Each row was made from one small tree. Brackets hold a mark, then the marks that hang from it, in the order of their numbers. Every link used is in the known rows. Write each row's tree.
In the rows, zero is written as 128.
Known rows:
(z_886 z_412): [113,  93, 114, 106, 102, 156, 121, 127, 131, 120, 106, 131, 112, 102, 170,
 124, 182, 123, 135, 127, 118, 162, 117, 116]
(z_659 (z_540 (z_483 (z_313 z_412)))): [168, 122, 144, 130, 137, 145, 132, 148, 144,  99, 171, 122, 126, 136, 152,
 117, 158, 143, 124, 130, 113, 129, 136, 144]
(z_313 (z_412 z_886) (z_483 z_834)): [100, 127, 126, 131, 155, 160, 167, 154, 108, 133, 100, 146, 155, 125, 204,
 139, 134, 100, 166, 124, 133, 113, 134, 153]
(z_780 (z_659 (z_540 z_483 z_595))): [176, 174, 213,  89, 139, 154, 124, 114, 125, 138,  91, 104, 112, 108, 126,
 112, 121, 109, 137, 134, 113, 111, 115, 102]
(z_483 (z_412 z_886) (z_659 z_540) z_834): [200, 165,  68, 132, 158, 151, 143, 154, 127,  98, 132, 108, 150, 105, 158,
 132,  99, 123, 145, 139, 114, 108, 112, 178]
(z_313 (z_412 z_886)): [116, 115, 130, 106, 126, 146, 148, 129, 126, 135,  49, 124, 128, 128, 199,
 133, 153, 101, 163, 122, 128, 144, 139, 136]
(z_313 z_483): [133,  82, 154, 122, 116, 160, 137, 125, 134, 149,  93, 143, 132, 109, 147,
 118, 194, 109, 144, 116, 126, 177, 111, 127]
(z_540 z_483): [129,  94, 154, 122, 103, 155, 114, 113, 145, 139, 106, 130, 118, 111, 136,
 121, 174,  82, 126, 123, 116, 155, 121, 133]
(z_540 (z_483 (z_313 z_412)) z_595): [161, 145, 174, 113, 139, 151, 138, 134, 126, 115, 112, 111, 109, 128, 190,
 118, 144, 116, 148, 129, 122, 158, 128, 117]
(z_659 (z_540 z_483)): [143, 110, 156, 112, 111, 144, 116, 115, 145, 125, 128, 119, 122, 117, 118,
 120, 166, 102, 119, 124, 113, 137, 128, 129]
(z_595 (z_540 z_483)): [146, 101, 166, 110,  92, 141,  91, 102, 142, 137, 114, 109, 124, 116, 144,
 120, 191,  93, 119, 117, 107, 127, 120, 131]
(z_595 (z_540 (z_483 z_834))): [151, 126, 139, 126, 100, 148,  92, 119, 130, 118, 147, 112, 143, 108, 155,
 126, 167,  81, 113, 124, 103, 106, 124, 134]
(z_540 (z_483 z_313) z_595): [170, 146, 167, 112, 125, 154, 125, 129, 136, 120, 118, 103, 104, 107, 149,
 118, 150, 101, 136, 131, 121, 198, 122, 109]
(z_313 (z_412 z_886) (z_483 z_659 z_834)): [118, 148, 116, 140, 179, 168, 172, 163, 117, 127,  97, 146, 155, 116, 190,
 133, 126, 103, 173, 127, 131, 103, 110, 175]
(z_780 (z_659 (z_540 z_595))): [198, 174, 193,  80, 134, 152, 130, 118, 120, 132,  65, 100, 117, 101, 141,
 110, 130, 126, 145, 134, 115, 141, 115,  84]
(z_313 (z_483 z_412 z_659)): [186,  96, 123, 142, 146, 166, 139, 131, 138, 140, 109, 141, 138, 109, 152,
 114, 170, 136, 152, 123, 117, 140,  83, 178]
(z_540 (z_483 z_412 z_659 z_834) z_595): [190, 171, 126, 134, 153, 164, 127, 127, 118, 118, 115, 109, 131, 100, 174,
 123, 101, 100, 144, 136, 110, 113,  95, 160]
(z_483 z_313 z_412): [225,  99,  92, 140, 111, 154, 120, 148, 142, 107, 147, 121, 130, 111, 159,
 116, 170, 142, 130, 133, 112, 185, 115, 145]
(z_540 (z_483 z_313 z_659 z_834) z_595): [190, 190, 130, 138, 157, 169, 130, 158, 133,  94, 148, 106, 126,  90, 148,
 117, 115,  97, 140, 140, 116, 168,  99, 136]
(z_313 (z_483 z_412)): [169,  74, 135, 133, 123, 158, 134, 124, 127, 148, 114, 141, 138, 117, 161,
 120, 181, 129, 142, 120, 120, 149, 109, 155]

Which tree is each row?
[166, 140,  88, 149, 169, 169, 158, 160, 121, 129, 126, 137, 156, 104, 172,
 134, 115, 111, 161, 132, 125, 112,  97, 195] : (z_313 (z_483 (z_412 z_886) z_659 z_834))
[153, 178, 151, 123, 148, 165, 129, 127, 125, 122,  95, 111, 125,  93, 153,
 122, 116,  76, 146, 132, 117, 141, 102, 132] : (z_540 (z_483 z_659 z_834) z_595)
[154, 128, 119, 148, 150, 175, 142, 150, 131, 128, 120, 147, 151,  92, 142,
 118, 159, 104, 148, 126, 122, 148,  92, 152] : (z_313 (z_483 z_659 z_834))
[188, 135,  98, 161, 140, 168, 119, 138, 136, 114, 152, 131, 145, 102, 151,
 124, 125, 102, 129, 135, 105,  97,  94, 189] : (z_540 (z_483 z_412 z_659 z_834))
[182, 155, 136, 113, 145, 147, 137, 139, 126, 121, 125,  95, 111, 120, 180,
 131, 104, 108, 150, 137, 124, 161, 126, 150] : (z_540 (z_483 z_313 (z_412 z_886)) z_595)
[189, 123,  98, 160, 154, 174, 143, 150, 124, 121, 143, 144, 157, 101, 162,
 121, 146, 125, 146, 129, 115, 121,  85, 185] : (z_313 (z_483 z_412 z_659 z_834))
[234, 149,  78, 129, 160, 146, 146, 165, 149,  91, 151, 102, 132, 110, 142,
 121, 118, 156, 145, 140, 116, 154, 109, 176] : (z_483 z_313 (z_412 z_886) (z_659 z_540))
[151, 155, 176, 106, 140, 157, 126, 108, 137, 138,  65, 107, 104,  99, 143,
 114, 142,  87, 150, 126, 118, 161,  98, 127] : (z_540 (z_483 z_659) z_595)
[183, 114, 148, 123, 102, 142,  93, 130, 152, 112, 165, 105, 124, 115, 139,
 115, 188, 114, 113, 125, 106, 153, 120, 135] : (z_595 (z_540 (z_483 z_313)))
[173, 171, 140, 130, 133, 161, 127, 151, 123, 100, 154, 107, 125,  99, 161,
 124, 126,  89, 131, 137, 118, 177, 123, 113] : (z_540 (z_483 z_313 z_834) z_595)
[ 98, 104, 153, 114, 146, 153, 165, 136, 121, 149,  71, 142, 136, 134, 193,
 132, 159, 107, 170, 118, 135, 133, 130, 149] : (z_313 (z_412 z_886) z_483)
[201, 122, 117, 125, 122, 136, 107, 139, 142, 113, 173,  97, 130, 126, 165,
 129, 145, 122, 128, 131, 110, 117, 124, 176] : (z_595 (z_540 (z_483 z_313 (z_412 z_886))))
[216, 181, 143, 102, 166, 145, 152, 147, 130,  91, 100,  95, 117, 116, 175,
 108, 135, 162, 156, 133, 119, 170, 113, 119] : (z_483 (z_313 z_412) (z_659 (z_540 z_595)))
[172, 150, 104, 131, 161, 157, 156, 166, 146, 106,  96, 122, 129, 116, 178,
 123, 138, 129, 167, 133, 127, 161, 116, 162] : (z_483 (z_313 (z_412 z_886)) z_659)
[157, 151,  85, 138, 145, 157, 154, 176, 122,  92, 135, 124, 149, 117, 203,
 136, 126, 109, 153, 136, 125, 150, 141, 143] : (z_483 (z_313 (z_412 z_886)) z_834)
[217, 122, 107, 157, 142, 165, 119, 150, 158, 110, 170, 125, 126, 108, 135,
 113, 149, 132, 128, 136, 109, 141,  92, 190] : (z_540 (z_483 z_313 z_412 z_659))
[176, 173,  77, 147, 169, 165, 158, 184, 132,  86, 127, 125, 149, 107, 190,
 130, 116, 117, 161, 140, 125, 142, 116, 166] : (z_483 (z_313 (z_412 z_886)) z_659 z_834)
[224, 166,  81, 143, 148, 161, 133, 175, 145,  72, 178, 115, 147,  90, 124,
 113, 139, 138, 124, 140, 110, 171, 107, 141] : (z_483 z_313 (z_659 z_540) z_834)
[190, 163, 137, 115, 137, 145, 126, 124, 107, 110, 145,  97, 133, 116, 172,
 128, 103, 113, 126, 134, 109, 108, 127, 136] : (z_659 (z_540 (z_483 z_412 z_834) z_595))
[138, 158, 158, 114, 122, 158, 126, 119, 113, 123, 102, 110, 124, 102, 168,
 127, 129,  68, 138, 130, 118, 151, 124, 110] : (z_540 (z_483 z_834) z_595)
[208, 131,  77, 150, 134, 167, 125, 145, 130, 107, 123, 127, 150,  95, 169,
 121, 138, 117, 139, 134, 107, 130,  96, 168] : (z_483 z_412 z_659 z_834)
[159, 110, 135, 109, 112, 133, 104, 110, 133, 140, 123,  99, 129, 129, 168,
 134, 147, 101, 132, 124, 110,  90, 125, 172] : (z_595 (z_540 (z_483 (z_412 z_886))))
[206, 161, 114, 150, 135, 159,  98, 157, 147,  88, 193, 110, 143,  97, 137,
 116, 157, 110, 117, 135, 103, 125,  99, 162] : (z_595 (z_540 (z_483 z_313 z_659 z_834)))
[179, 198, 188, 107, 148, 161, 126, 132, 112, 121, 126, 107, 132,  99, 137,
 119,  95,  98, 130, 141, 110,  91, 116, 104] : (z_780 (z_659 (z_540 (z_483 z_834) z_595)))
[225, 164,  49, 157, 159, 165, 143, 182, 136,  88, 160, 117, 150,  97, 170,
 129, 106, 124, 148, 145, 118, 150, 104, 184] : (z_483 z_313 (z_412 z_886) z_659 z_834)
